What can hang from each mark:
K: J N
S: P
A: S
D: E S
J: E K U
U: F N
E: D J
F: K U
Z: S
P: S U

Every row comes from one small tree of marks. Brackets hold a mark, then the marks that hang from it, in alphabetical order. Every link used is in the known rows. Which tree was each row made from?
Known rows:
{E D {J K {U F}}}: [-22   1  17  55  40 -27 -26  32   0  -5  10  11 -26   3 -37   9  45 -24
  -8 -20 -25 -23 -74   0   0 -24  16  35  15]
{D {E {J K}} {S {P U}}}: [ -25    8   -3   36   14  -58    7   28    6  -13  -19   19  -24    4
  -26  -12   45   -2  -19  -16  -13  -38 -107    8  -20   14   48   10
   17]
{U {F {K J}} N}: [-16  11 -24  19  15  13 -24  33  10  -7  19  12 -15 -15 -47  31  32   1
   5  -5 -18  26 -24   6 -26 -24   1  62  17]
{J {K N} {U F}}: [  2   0  26  37  27 -18 -30  34  10   0  11  15 -18   9 -48  13  35 -13
   4 -34  -8  -8 -55 -13 -20 -26  -7  62  16]
{J E K {U F}}: [-10   1  40  51   6 -38 -22  38   0   0  20  15 -22  15 -42  13  41  -8
   6 -30  -6 -30 -50   4 -17 -19  25  62  14]
{P S U}: [   6   20   11  -24   10  -30   15   32   15  -17   -6   32  -16  -19
  -30   -2   37   22  -13  -52   -2    3 -100  -14    0   19   15   35
   13]
{J K}: [ -8   7  36  17  13 -27   0  30  10 -13   0  27 -16   4 -40  13  41  10
  -5 -38   9  -7 -80  -1 -19  20  21  27  18]
{D E}: [-23  17  27  36  14 -33   7  34   7 -23  -8  17 -21 -12 -35  25  44  15
 -12 -21  -9 -19 -77   4 -26  18  39  27  20]
{Z {S P}}: [-15  12  19   0  19 -37  17  36   8  -4  -8  23 -27 -25 -30   0  25  32
 -14 -31  20 -26 -80 -19 -17  57  20   7  10]
{J E {U F}}: [-12   8  22  43  10 -34 -17  42   2  -8  20   9 -24  -7 -38  19  38  -1
   2 -25 -14 -22 -48  -1 -13 -15  26  60  12]
{U {F {K J N}}}: [-15   7 -34  29  22   8 -30  32   5  -4  17   5 -15  -4 -53  31  30  -5
   6 -29   0  45 -23   1 -33 -31 -15  64  22]
{F K {U N}}: [-12  14   5   2 -13  -4  -5  29  16  -8  23  20 -18 -17 -42  18  35   9
   4  14  -5  12 -63  -1 -25  -4 -12  54  10]
{F {K J N}}: [-17   9 -19  29  13   7 -18  29  11 -10  15  10 -19  -3 -52  30  34   3
   3 -32  14  42 -34   8 -24 -16  -9  57  24]
{P S {U {F K}}}: [  8  13 -10 -30   4 -20   0  27   8  -4   9  27 -14  -5 -34   2  32  13
  -6 -37 -11  24 -78 -16 -15 -12  -1  47  11]
{U {F {K {J {E D}}}} N}: [-37   2 -14  42  22   6 -33  31  -2   3  26   5 -15  -5 -42  32  37 -17
  -1   3 -23  13 -16  24 -12 -22   9  67   9]
{E {D S} {J {K N} U}}: [-22  -5  29  65  38 -28 -19  30   9 -10  -2  11 -26  -3 -35  11  41 -23
 -15 -36 -10 -16 -82  10  11  -1   6  56  12]
{D {E J} {S {P U}}}: [ -27   15  -20   30   15  -55   13   32    8  -23  -19   13  -27  -19
  -23   -6   42    5  -22  -12  -20  -33 -105    3  -17   18   49   12
   16]
{Z {S {P {U F N}}}}: [ -5   9 -12 -26  21 -22   0  36  14   6  -6  27 -12 -30 -31  -9  23  16
  -7   1 -16 -29 -75 -27 -17  23   7  21   2]
{F {K {J E}} {U N}}: [-32  13 -11  39 -16   2 -19  36   7  -9  36   9 -19  -9 -47  24  38  -4
  13  13   0  14 -26  23 -24 -19   1  73  15]
{J K U}: [  1   7  52  30   7 -28  -6  34  14  -9   6  24 -27   7 -42  12  43   3
   1 -39   5 -23 -78  -4  -7   1  18  37  17]
{D {E {J {U F N}}}}: [-28  15  -3  71  27 -25 -21  39   7 -20   7   8 -26 -25 -37  25  46  -8
  -7  16 -53 -37 -44  10 -18 -38  32  58  17]
{A S}: [-12  20  25  -7  16 -28  15  39  12 -22  -1  20 -17 -11 -33  10  33  25
 -17 -47   5 -10 -75  -1  -3  38  37  14   8]
{P S {U F N}}: [  7  17  -6 -28  22 -16  -1  33  16 -12  -2  31  -8 -30 -30   0  32  12
 -10 -23 -32   4 -75 -13  -5  -2   4  58   6]
{E J}: [-25  16  -8  36  23 -27   2  34   7 -28   1  15 -22 -29 -35  14  42  13
 -10 -28  -7  -1 -71   4 -12   7  28  33  20]
{D {E J} S}: [-34  13  12  58  18 -45   9  36   4 -33 -10  10 -22 -28 -27  22  44  11
 -20 -21 -16 -22 -85  17 -19  22  52  37  20]
{E {D S} J}: [-31   6   7  38  37 -31   4  33   5 -26  -7   9 -21 -32 -24  16  38   0
 -25 -34 -14  -7 -99   9   7  36  32  29  11]

Which tree is each row?
[ -2  14 -18 -20  12 -24   5  31  21  -8  -9  29 -19 -20 -32  -7  35  11
 -10  -3 -16 -17 -87 -11  -9  17  15  19   6]  {S {P {U N}}}
[-18  10   3  61  15 -18 -27  47   0 -13  25   0 -27  -8 -45  25  38 -10
   7 -33  -9 -10 -32   8 -11 -25  25  66  21]  {K {J E {U F}}}
[-21  -6  46  62  23 -26 -25  30   4   5  12  14 -22  23 -44  12  44 -23
  -3 -30   1 -24 -57  14   5 -11   6  61  11]  {J {E D} {K N} U}
[-10  13 -25   4  -1 -15 -13  33  -1  -3  24  16 -16   2 -40   7  35   2
   2 -38  -4  22 -40   7 -11 -29   9  69  17]  {P S {U {F {K {J E}}}}}
[ -5   5 -11 -30   4 -26   1  28   8  13   6  23 -18  -5 -34  -9  23  20
  -4 -13   4 -15 -75 -30 -28  12   3  11   7]  {Z {S {P {U {F K}}}}}
[  2  12 -39  -7  18   5 -20  29   9  -3  13  16 -12  -2 -47   8  29  -1
   1 -44  -6  48 -44  -4 -17 -37 -24  70  19]  {P S {U {F {K J N}}}}
[ -2  10 -38 -33  13 -20  -8  29  11   8   3  17 -15  16 -41 -12  24   6
 -11 -19  -3  10 -57 -14 -17 -11  -1  18   3]  {A {S {P {U {F {K N}}}}}}
[-15   6   5  47  28 -19 -27  36   9 -10  13  17 -22 -11 -42  12  43 -13
   1  -2 -34 -29 -46   5  -9 -37  13  62  13]  {E {J K {U F N}}}
[-20   8   3  72  15 -11 -25  42   8 -13  18   4 -28  -6 -50  24  39 -10
   7 -37   6  -1 -26  15  -5 -22  10  77  21]  {K {J E U} N}
[  0   3   3  26  13  -7 -27  31  11   2  21  11 -24   3 -49  23  31  -5
   7 -20  -8  16 -41 -12 -22 -37 -14  68  13]  {J {U {F {K N}}}}
[ -4  20  -7 -32  13 -39  18  36  15 -12 -10  23 -22  -1 -30 -18  31  20
 -19 -35   3 -20 -96 -12   1  34  33 -12   6]  {A {S {P U}}}
[ -10   13    7    7    8  -52   16   33   12  -14  -20   19  -24   -9
  -24   -2   36   11  -20  -20   -9  -31 -114   -6  -22   36   43    9
   12]  {D E {S {P U}}}
[-19  17 -14  18  -7  11 -15  33  15 -12  29  12 -20 -16 -48  24  35   0
  10  10  -3  24 -47   9 -25 -13 -12  56  18]  {F {K J} {U N}}
[-19   0  28  46  14 -28 -15  29   4  -4   7  20 -11  11 -46  12  40   0
   0 -34  14  -3 -46  14 -19   0  13  63  15]  {J E {K N}}
[ -1  18 -19 -35  20 -38   6  38   9  -7  -5  18 -16  -3 -31 -17  27  13
 -16 -29 -12 -15 -85 -18 -11  18  28  -5   5]  {A {S {P {U F}}}}
[-10   8 -32 -14   9 -10  -9  33   5   9  12  15 -21  -4 -40  -2  23  11
   2 -20   8  -3 -59 -20 -27   2   0  16  17]  {Z {S {P {U {F {K J}}}}}}
[ -2  18 -24 -37  23 -25   1  37  17  -5  -6  22 -13 -13 -31 -14  26  10
 -16  -6 -29 -22 -70 -12  -4  13  24   8  -2]  {A {S {P {U F N}}}}
[ -7  12 -56 -11   9   1 -20  31  13   2  11  16 -19  -5 -43   3  30  -4
   2   8 -21  14 -46  -5 -23 -28  -2  36  13]  {S {P {U {F {K J}} N}}}
[ -5   2 -26 -20  12 -17  -9  26  10  18   4  21 -13  -1 -40  -9  20  12
  -1 -13   6   1 -60 -30 -29  -1 -19  29   7]  {Z {S {P {U {F {K N}}}}}}
[-27   3  26  54  33 -17 -18  30  11  -9   7  20 -26  -5 -37  12  49 -19
  -9  -5 -29 -36 -69  15  14 -15  17  44  10]  {E D {J K {U N}}}
[  0  16 -33 -19  11   7 -14  30  13  -5  14  23 -13 -15 -40   9  32   3
   0 -19 -23  30 -45   0  -9 -29  -8  67  13]  {P S {U {F {K J}} N}}
[-19  13 -23  30  -1   9 -21  31  11 -10  27   5 -19  -5 -54  21  33  -6
  12 -14  14  43 -45   1 -32 -20 -29  59  24]  {F {K J N} U}
[-20  13  17  61   6 -19 -15  45   6 -16  19   7 -32  -6 -45  24  43  -2
   5 -38   4 -14 -40  15  -3 -11  31  60  23]  {K {J E U}}
[  -7   12    6  -18   10  -35   17   34   14   -2  -10   29  -21  -17
  -30  -14   28   27  -10  -26   11  -32 -100  -27  -13   45   16    1
    9]  {Z {S {P U}}}
